Each row comes from the steps of one walk. Every step used is in the known rows, and no mark comes twice. Write the walk behind each row, first mark first.
(in the rows, 128 means zero)
Known rows
b h: [125 108 128 134 149 159 132  88  61 144 182 110 170 148  94 153 159 117
 136 159 136  76  82 160 131]
b m f x u: [156 179 196 128 137 133 172 155 121 124 130 210 140 112 161 141 156 122
 115 134 137 132 121 120 130]
f m a h b: [ 90 127  86 135 109 102 147 105  91 104 121  61 180 155 104 116 117 113
 166 146 104 125 143 121 158]
t b: [157 141 105 194 120 156 104  72 110 164 135 130 154 136 145  97 176 194
 111 125 181 130 166 151  94]
x u h: [161  96 156 138  95 160 144 139 152 162 148 133 133 124  97 178 144 158
 125 100 153 128  99 116 151]
t b h a: [126 158 112 159 135 151 143  33 117 161 164  78 181 170  93 130 199 113
 144 114 168  89 111 189 101]
u h s: [145 121 126 122 118 141 116 136 126 151 147  81 122  68 110 153 133 106
 167 179 139 112  79 162 147]
x u f m a h: [156  99 141  90  98 127 157 142 155  89 110  96 149 153  84 129 104 117
  94  98 116 179 140  99 161]
u h: [148  98 133 139 114 168 104 139 105 145 149  94  99  82 116 175 100 143
 160 142 139 104  99 167 150]
m a h: [118  91 126 132 104 138 162 103  87 126 124  73 175 193  89 170  74  88
 133 153 113  93 158 149 144]
a h: [131 110  95 113 118 150 128 104  89 145 163 108 136 154  76 170  91 140
 147 135 147 113 121 148 183]
f u x: [122 128 115 150 142 115 132 155 165 170 127 160  96 152 183  89 128 150
 116 108 110 106 165 117  59]
h b m f: [117 186 114 159 180 129 109  96 105 130 176 133 178  99 174 145 187 160
 185 144 182 129 123 113 124]
a m: [122 155 105 166 129 130 100 115 109 192 133 190 136 116 121 128 138 203
 127 179 111  99 137 124 126]
x u f m: [158 107 142 103 107 139 127 152 156 106 134 128 130 118 120 101 145 155
  70  97 129 186 143 101 126]
x f m a h b t: [ 56 114 126  90 131 110 107 102 119 114  79  99 119 124 129 159 130  91
 144 138 162 156 135 117 201]
f m: [117 119 106 136 100 118 103 142  88 119 149 123 144 107 143  69 159 150
 106 150  97 140 150 137 128]
f u h s: [126 109  97 136  93 101  92 170 166 134 152 124 106 129 113 102 132 131
 140 136 103 106  89 114 125]
u f m a: [142 100 137 104 124 130 109 161 111  60 102  66 124 102 147  84  87 102
  85 150  88 161 174 145 110]
x u f m a: [152  98 157 108 100 129 144 151 155  93 109 107 148 140 117 105 134 125
  70 107 109 174 159 101 116]
t b h a m f u: [119 164  86 164 137 112 136  62 154 137 142 132 154 182  98 102 176 115
 154  89 133 103  92 134 108]
a m f x u: [134 160 143 138 160 125 170 146 125 169  91 237  86 113 148 132 119 174
 111 125 125 126 106  94  91]
u f x: [153 132 171 109 178 174 135 154  94 124 104 123  47  89 158 136  81 154
  75 140 151 133 139 173  60]
x f m a: [ 94  92 174  95 116 104 114 134 107 109  77  97 114 119 127 101 125 114
  96 156 123 155 167 132 144]

Write each row's walk
[ 89 145 124  99 162 123 154  81 111 143 174 107 157 153  87 162 150  61
 156 135 104  73  67 170 120]	b h a m f
[137 117 115  75 124 111 127 145 125  61 102  46 134 105 103  93  76  73
 116 165  95 172 144 140 153]	u f m a h s
[129 137 106 140 152 123 106 140 112 145 123 204 109  99 153 120 109 159
 126 147 113 124 126 106 119]	a m f
[ 84 170 119 128 122 118 120 101 150 192 162 115 146 146 108 146 163 120
 124 142 100  77 142 183  85]	h a m
[108  75 155  99 119 117  76 160 157 127 103 131  40 119 110 141 105 155
 121 106 147 132 113 120 159]	x f u h
[125 169 102 157 150 132 148  43 131 149 141 114 163 154 100 125 173 112
 159 110 153 105  95 159 113]	t b h a m f
[144 112 120  98 134 140  83 162 110  76 128  89  97  75 143  78 101 139
  89 140 113 175 156 145 125]	u f m
[136 122 149 106 107 130 160 138 192 154 139 131 118 128  93 186 135 108
 146  77 128 127  85 121 137]	x u h a m f
[168 203 169 162 122 139 179 100 171 140 112 149 139 118 132 144 173 120
 160  86 174 139 111 147 133]	t b m f x u h a
[162 186 148 211  97 136 128  69 124 140 117 131 219 154 132 109 183 151
 135 166 146 114 183 143 132]	t b m a
[123 146  96 142 165  98 129 160 157 154  99 223  82 114 176  98  96 158
 137 122  93 125 134  80  97]	a m f u x
[121 136 147 120 172 161 169 150 130 137 109 195  69  94 202 190 129 101
 135  72 188 141  75 107  95]	m f x u h b t
[110 135 109 180 107 108 103 142 161 122 146 112 143 149 121 144 135 150
 190 125 111  84 110  98 141]	f u h b m a
[ 92  89 157  75 116 101 128 123 104 105  74  85 107 132  91 128  98 106
 119 143 128 157 151 127 187]	x f m a h
[120 119 103  98 149 126 121 129 111  66 107  36 128 112 115 116  73 114
 143 132 123 165 145 132 143]	u f m a h b
[140  73 105 114 123 117  96 193 140  80 145 153  67 124 168 111  81 107
 129  77 112 136 106 102 113]	m f u h
[133 102 112 112 166 111 139 177 150 112 123 173  75 129 214  82  97 103
 115  78 118 143 151 102  58]	m f u x
[141 167 141 124 160 115 178 152 148 168  80 212  77  80 127 145 112 144
 143 144 124 130  65  97 122]	a m f x u h s
[ 82 124  95 145 126 147 140  70 100 142 131  87 192 184 122 206 112  83
 165 146 150  90 138 133 152]	m a h b t
[108 110 104 124  86 105 149 128  91  96 116  76 173 158  98 106 102  93
 135 154  77 127 153 134 167]	f m a h
[168  99 158 107 124 161 125 138 154 130 141 132 127 132 121 137 140 160
  65  98 153 164 147 111 107]	x u f
[149 169 149 135 140 105 128 167 153 107 142 193 138 113 189 100 139 108
 144 131 107 129 151 105 134]	b m f u x
[ 99  84 151 105 127 106  73 147 145 133 113 152  69 149 129 109 136 167
  80 112 146 138 150 109 126]	x f u
[144 154 137 138 114 101  96 170 140  90 165 192 152 131 167  97 150 117
 127 134  99 129 140  97 152]	b m f u
